Each row comes from the steps of one walk. Every step used is in the known rows, and no mark comes twice. Write the walk behind each row, first mark first.
In the rows, 128 means zero.
Known rows
domu -> gutu -> rupi: [122 128 154 121 120 126 124  99 133 147 126 136 126 148 136 150 133 120
 108 131 144 142 134 144 165 123 124 130 102 135 165 121 127 132 130 129
 110]
rupi -> gutu -> fizin -> votokul: [119 130 190  89 101 109 132 135 155 135 112 131 121  64 135 114 136 146
  64 111 187 150 135 155 157  74  87  96 139  91 107 118 117 124 135 117
  99]
domu -> votokul -> rupi -> gutu -> mupu: [131 113 142  96  93 132 152 112 124  86  89 189  93  88 225 112 155 121
 157 133 187 144 122 106 183  75 155 106 162  99 158 126 107 128 123 132
 111]
fizin -> gutu: [128 159 157 126 121 143 136 146 125 137 148 119 115 116 133 139 125 130
 161 119 100 130 118 133 150 122 141 142 126 118 125 123 144 112 133 132
 127]
soza -> votokul -> fizin -> gutu: [132 146 120 105 123 128 131 136 125 125 172  87 128 109 117 118 121 106
 182 102  97 117 108 146 135 195 142 129 141 123 143 142 100 121 124 122
 119]
tomi -> fizin: [128 157 121 120 116 128 133 127 159 142 129 142 126 121 128 146 125 128
 102 122 128 150 132 116 117 116 104 103 127 115 121 133 133 118 139 135
 109]
fizin -> votokul -> domu: [131 138 143 125 121 123 113 113 134 126 103 153 142  92 118 116 135 142
 128 130 190 125 136 133 133 115 114  90 127  91 118 131 115 146 130 126
 113]
votokul -> domu -> gutu -> fizin: [135 192  90 151 111 144 136 135 143 141 126 140 137 105 113 142 125 108
 105 134 168 148 141 149 127  88 116  52 114 103 141 143  99 148 164 124
 111]
domu -> votokul: [132 127 133 123 134 130 143 126 125 108 140 148 117 130 140 122 133 138
 154 125 135 125 125 113 143 125 128 140 143 136 123 108 123 145 127 136
 117]
mupu -> gutu -> soza: [129 136 123 142 117  97 138 110 142 151 136 128 113 127 167 131 151 131
 124 135 166 131 137 138 120 118 144 116 121 121 106 142 148 129  90 121
 118]
gutu -> domu: [132 121 176 140 135 126 122 109 104 133 120 123 124 137 156 116 125 121
 120 123  98 111 126 129 133 115 112 134 117 140 150 133 167 140 119 129
 122]
tomi -> fizin -> votokul: [126 128 167  95 116 114 127 119 159 152 109 142 133  95 107 128 128 150
  71 114 160 149 136 117 130 123  87 113 126  99  90 134 117 126 131 134
  94]
rupi -> gutu: [115 129 156 122 100 117 129 123 139 115 144 136 118 109 172 124 136 121
 112 130 148 135 125 138 156 106 121 117 137 123 149 117 123 106 137 114
 119]
soza -> votokul: [124 134  98 102 118 117 131 127 140 129 144 102 135 133 123 127 135 107
 128 116 157 124 115 150 143 171 123 126 129 119 125 135 101 141 138 129
 124]
domu -> votokul -> rupi -> gutu: [133 124 141 110 106 119 149 130 119  81 138 145  98  88 199 113 153 137
 151 128 189 126 119 114 169  90 144 113 165 123 174 112 107 114 130 128
 111]
soza -> votokul -> fizin: [133 114  91 109 127 114 125 118 135 116 146 100 144 122 117 109 125 103
 141 111 121 115 115 144 116 202 124 118 142 122 146 149  87 133 120 123
 123]
domu -> gutu: [120 138 150 141 128 131 138 120 127 142 147 132 132 129 122 143 124 119
  99 134 124 132 124 129 155 127 131 121 108 133 151 136  80 121 140 126
 118]
mupu -> gutu -> domu -> votokul -> rupi: [134 132 181 117 134 113 136 105  97 114 123 124  97  95 215  98 150 129
 167 130 163  92 115 109 113  80 127 108 147 148 147 132 163 139  92 140
 101]
gutu -> domu -> votokul -> soza: [134 123 187 109 147 142 137  93  97  96 118 125 113 136 121 119 133  98
 171 123 112 114 125 118 148 117 126 153 118 131 161 131 172 174 121 150
 114]
gutu -> soza -> votokul: [141 131  74 128 106  96 141 122 139 134 147 113 123 142 117 143 153 116
 126 115 155 138 126 167 157 184 146 138 117 108 122 148 103 155 124 121
 123]
domu -> gutu -> soza -> votokul -> fizin -> tomi: [131 129  91 163 106  93 146 117 153 139 170 112 130 150 120 142 137 116
 126 111 106 147 122 167 140 230 152 122 102 110 194 173  62 133 125 102
 109]
tomi -> fizin -> votokul -> domu -> gutu -> rupi: [126 169 167 113 104 123 115  78 166 156  93 168 138 108 117 154 134 129
  68 128 210 165 149 137 160  99  84  71 103  84 140 132 118 135 148 134
  77]
tomi -> fizin -> votokul -> domu: [132 170 142 116 108 126 119 109 165 139 103 166 137  84 105 127 134 143
  94 125 196 146 143 122 124 105  89  70 131  79  99 135 121 141 143 133
  93]
tomi -> fizin -> gutu -> domu -> votokul -> rupi: [154 173 182 118 119 139 151 133 106 119 136 137  87  84 182 132 136 142
 161 111 104 126 118 106 146  88 125 123 141 122 157 123 172 119 131 150
  90]
rupi -> gutu -> fizin: [124 150 136 110  94 121 139 148 153 130 123 126 117  92 152 123 132 127
  92 120 168 153 135 152 140  72 105  90 142 112 131 119 138 112 141 115
 112]
gutu -> fizin: [135 159 103 117 121 134 135 153 142 141 113 116 123 112 102 126 123 132
 106 119 140 145 134 146 107 101 112 103 131 117 109 126 142 139 138 128
 124]
fizin -> votokul -> rupi -> gutu -> soza: [146 105 169 117  92  86 137 115 123 119 113 137 102  67 156 119 172 160
  90 124 204 142 130 152 174 113 149 117 137  75 155 149 101 122 111 110
 107]
domu -> gutu -> fizin: [130 165 124 132 121 138 147 142 142 151 131 121 130 110 100 140 120 123
  79 124 138 145 136 147 131 100 114  93 114 121 136 136  91 134 148 125
 113]
mupu -> gutu -> fizin: [118 161 117 112 119 124 137 142 160 156 121 106 117  99 140 118 130 129
 112 124 167 133 136 139  88  73 110  82 141 122  90 131 157 128 116 129
 112]
votokul -> fizin: [136 115 130 133 138 124 122 119 121 122 133 119 134 116 129 105 118 125
 134 123  99 117 127 121 104 156 128 111 142 129 149 138 115 120 113 119
 126]
tomi -> fizin -> gutu: [127 182 149 115 110 140 141 145 153 149 150 128 113 110 121 153 121 125
 132 115 109 152 125 119 131 118 124 121 124 106 113 124 148  97 145 136
 108]
gutu -> rupi: [128 118 137 108 123 129 117 109 133 134  98 133 123 148 143 137 136 134
 137 124 142 138 134 139 134 123 125 140 122 135 143 113 166 132 118 133
 120]

Write each row's walk
[127 126 114  92  85 100 138 133 130 104 132 106 112  89 162 124 157 106
 136 119 208 135 103 157 171 142 145 105 150 101 184 146  81 113 143 120
 118] : soza -> votokul -> rupi -> gutu
[152 118 172 131 135 126 137 116  87 105 120 128 104 111 179 106 140 140
 153 123 127  99 118 113 141 104 134 128 142 142 167 127 143 147 115 142
 110] : gutu -> domu -> votokul -> rupi
[158 180  78 106  85 111 157 145 145 147 148 108  95  94 123 162 156 122
 154 106 164 157 119 154 156 166 166 122 127  73 141 161 108 117 142 131
 105] : tomi -> fizin -> gutu -> soza -> votokul -> rupi
[119 177 115 156 115 137 146 152 165 147 131 125 122 125 112 150 118 132
 106 119 119 165 133 157 126 109 121 101 104 117 149 139 105 131 162 119
 110] : domu -> gutu -> fizin -> tomi
[134 123 182 133 140 126 134 105  99 107 136 142 115 134 170 115 127 134
 136 121 101 104 126 117 148 108 104 144 132 150 140 110 159 151 114 135
 111] : gutu -> domu -> votokul
[121 127  80 143 110  78 133 110 167 139 147 101 118 139 161 124 142 114
 167 109 143 132 121 156  93 200 149 109 130 111 145 163 122 123  91 103
 108] : mupu -> gutu -> soza -> votokul -> fizin -> tomi
[141 127  84 100 110 113 137 137 123 123 123  97 124 105 132 124 148 113
 149 118 182 125 112 147 141 161 159 114 140 107 158 155  83 138 138 135
 126] : soza -> votokul -> rupi
[145 136 157  86 114 114 132 123 146 134  91 127 119  65 113 125 143 154
  85 116 187 142 130 119 123 120 115  98 135  80 118 148 104 116 130 136
  96] : tomi -> fizin -> votokul -> rupi
[140 138 204 139 138 136 120 119  89 134 148 104 116 107 158 104 110 117
 161 112  45  99 120 126 122 136 129 130 128 140 168 140 167 117 102 121
 114] : votokul -> fizin -> gutu -> domu
[124 165 101 143 113 135 136 168 168 135 108 124 116 124 112 135 121 146
 129 112 124 162 133 153  85 108 123 109 118 112 133 126 154 128 153 120
 122] : gutu -> fizin -> tomi
[118 127 138 126 115 151 144 105 128 139 104 175 130 140 150 137 126 102
 102 138 123 147 131 117 164 113 144 109 110 112 131 148  80 142 132 132
 122] : domu -> gutu -> mupu
[130 128 124 154 140 124 136 128 139  96 143 141 118 140 156 106 120 141
 179 115  86 128 119 111 100 169 131 130 147 138 162 119 127 132 116 119
 112] : domu -> votokul -> fizin -> tomi
[129 126 108 120  81  88 144 112 147 128 154 118 114 129 157 142 159 109
 111 118 179 148 123 166 188 160 138 132 129 102 151 143  97 132 127 108
 114] : rupi -> gutu -> soza -> votokul
[132  92 252 100 104 100 119 101  99 116 102 123 108  58 186  97 152 140
  87 120 188 111 121 142 173  86 112 108 135 102 175 145 129 124 114 121
 100] : fizin -> votokul -> rupi -> gutu -> domu
[132 119 150 112  97 116 133 132 120 110 113 129 105  83 181 121 151 123
 132 133 182 133 119 134 162  96 147 100 148 109 183 136 112 104 136 120
 121] : votokul -> rupi -> gutu
[136 172 196  85 126 154 151 110 120 121 135 127  94 116 121 140 125 100
 182 109  89 143 125 114 169 106 123 143 119 113 150 129 199 139 136 160
  94] : tomi -> fizin -> gutu -> domu -> votokul -> soza
[125 126 117 156 132 125 122 132 141 116 126 126 130 131 138 113 114 134
 155 117  82 130 126 128  82 167 136 121 131 127 171 142 129 112 119 108
 125] : votokul -> fizin -> tomi
[129 165 117 126  87 120 139 169 160 108  99 119  93  77 169 124 142 139
 124 114 178 164 129 162 122  78 139  75 137  96 186 135 137 103 155 112
 116] : votokul -> rupi -> gutu -> fizin -> tomi
[109 165 108 132 114 122 134 152 184 146 106 112 109 108 150 130 127 138
 138 119 158 150 132 150  71  87 119  84 129 123 112 136 171 117 126 119
 115] : mupu -> gutu -> fizin -> tomi
[142 109 166  98 124 116 127 130 116 127  97 118 124  75 120 107 148 159
 117 121 185 122 122 130 140 125 142 121 136  94 132 147 103 129 121 133
 114] : fizin -> votokul -> rupi
[126 164  57 139  96  93 130  99 155 142 139 124 124 126 160 139 159  98
 156 131 222 132 129 163 123 145 148  80 126  96 114 154 125 158 111 115
 109] : mupu -> gutu -> soza -> votokul -> domu
[135 134 133  85 116 121 120 119 132 133 144  92 123 126 135 123 133 104
 185 102 107 129 115 158 142 186 142 143 133 119 157 129 144 122 117 127
 111] : soza -> votokul -> fizin -> gutu -> rupi
[111 122 136 101 123 115 113  96 145 148 108 122 118 130 183 126 143 126
 141 132 178 130 132 130 112 100 119 119 131 139 120 121 188 121  97 133
 110] : mupu -> gutu -> rupi
[124 130  85 117 105  88 139 108 152 152 157 102 117 129 150 135 155 111
 134 121 188 134 125 158 132 163 147 116 126 111 105 152 124 144 100 120
 112] : mupu -> gutu -> soza -> votokul
[141 132 161 103 134 136 132 115 114 119 145 133 106 122 166 121 125 141
 204 112  91 122 127 120 136 140 140 149 151 139 147 102 169 121 104 133
 103] : domu -> votokul -> fizin -> gutu -> rupi
[119 122 189  98 140 126 136  82 108 114 123 120 104 124 166 113 139  93
 176 126 145 106 123 116 139  92 121 131 128 144 135 134 194 167  97 150
 104] : mupu -> gutu -> domu -> votokul -> soza
[123 111 179  80 132 128 125 103 126 121 106 107 131  94  64 125 139 118
 132 120 156 134 133 139 152 141 134 141 116  91 122 147 123 156 125 139
 115] : fizin -> votokul -> soza
[127 118 109  74  78 122 139 113 132 101  93 151 110  98 207 122 157  93
 134 123 217 145 113 140 172 124 159  94 150  81 160 154  80 123 138 126
 123] : soza -> votokul -> rupi -> gutu -> mupu
[140 113 131 128 146 124 137 117 117 105 143 136 125 122 145 100 123 138
 158 120  97 113 124 108 112 155 122 126 157 144 137 120 113 135 107 126
 114] : domu -> votokul -> fizin
[110 113 150 105  91 135 134 104 143 114  95 186 118 117 198 119 135 107
 117 133 157 151 130 123 168  83 135 108 139  99 139 128 121 123 128 121
 124] : rupi -> gutu -> mupu
[146 103 172 138 154 117 130  97  92 105 140 133 122 127 175  92 118 133
 154 116  68  93 126 102 110 141 102 128 145 158 162 122 152 148  98 126
 106] : gutu -> domu -> votokul -> fizin
[153 128 122 126  96  97 159 124 115  94 131 155  86 101 201 128 171 150
 143 127 187 137 130 128 177 104 160 120 152 107 174 128 114 128 112 114
 109] : domu -> votokul -> rupi -> gutu -> soza
[153 142 131 148 126 116 142 132 112 141 161 117 111 120 135 126 131 136
 174 114  73 126 132 135 123 168 169 138 131 115 144 146 138 109 102 110
 126] : votokul -> fizin -> gutu -> soza
[133 117  85 124 117  78 134  98 146 139 156  93 123 130 155 115 149 106
 144 116 158 116 124 148 104 192 145 106 142 118 125 161 106 138  86 112
 108] : mupu -> gutu -> soza -> votokul -> fizin
[120 142 189  62 103 123 138 125 150 126  95 115 116  62  86 118 143 116
  99 111 199 159 137 164 163  86 113 102 126  74 122 136 135 141 141 128
 103] : rupi -> gutu -> fizin -> votokul -> soza
[129 125 137 137  95  99 142 113 133 129 133 147 106 126 171 140 152 131
 106 129 153 147 137 144 169 113 141 125 125 106 151 132 130 114 121 105
 120] : rupi -> gutu -> soza
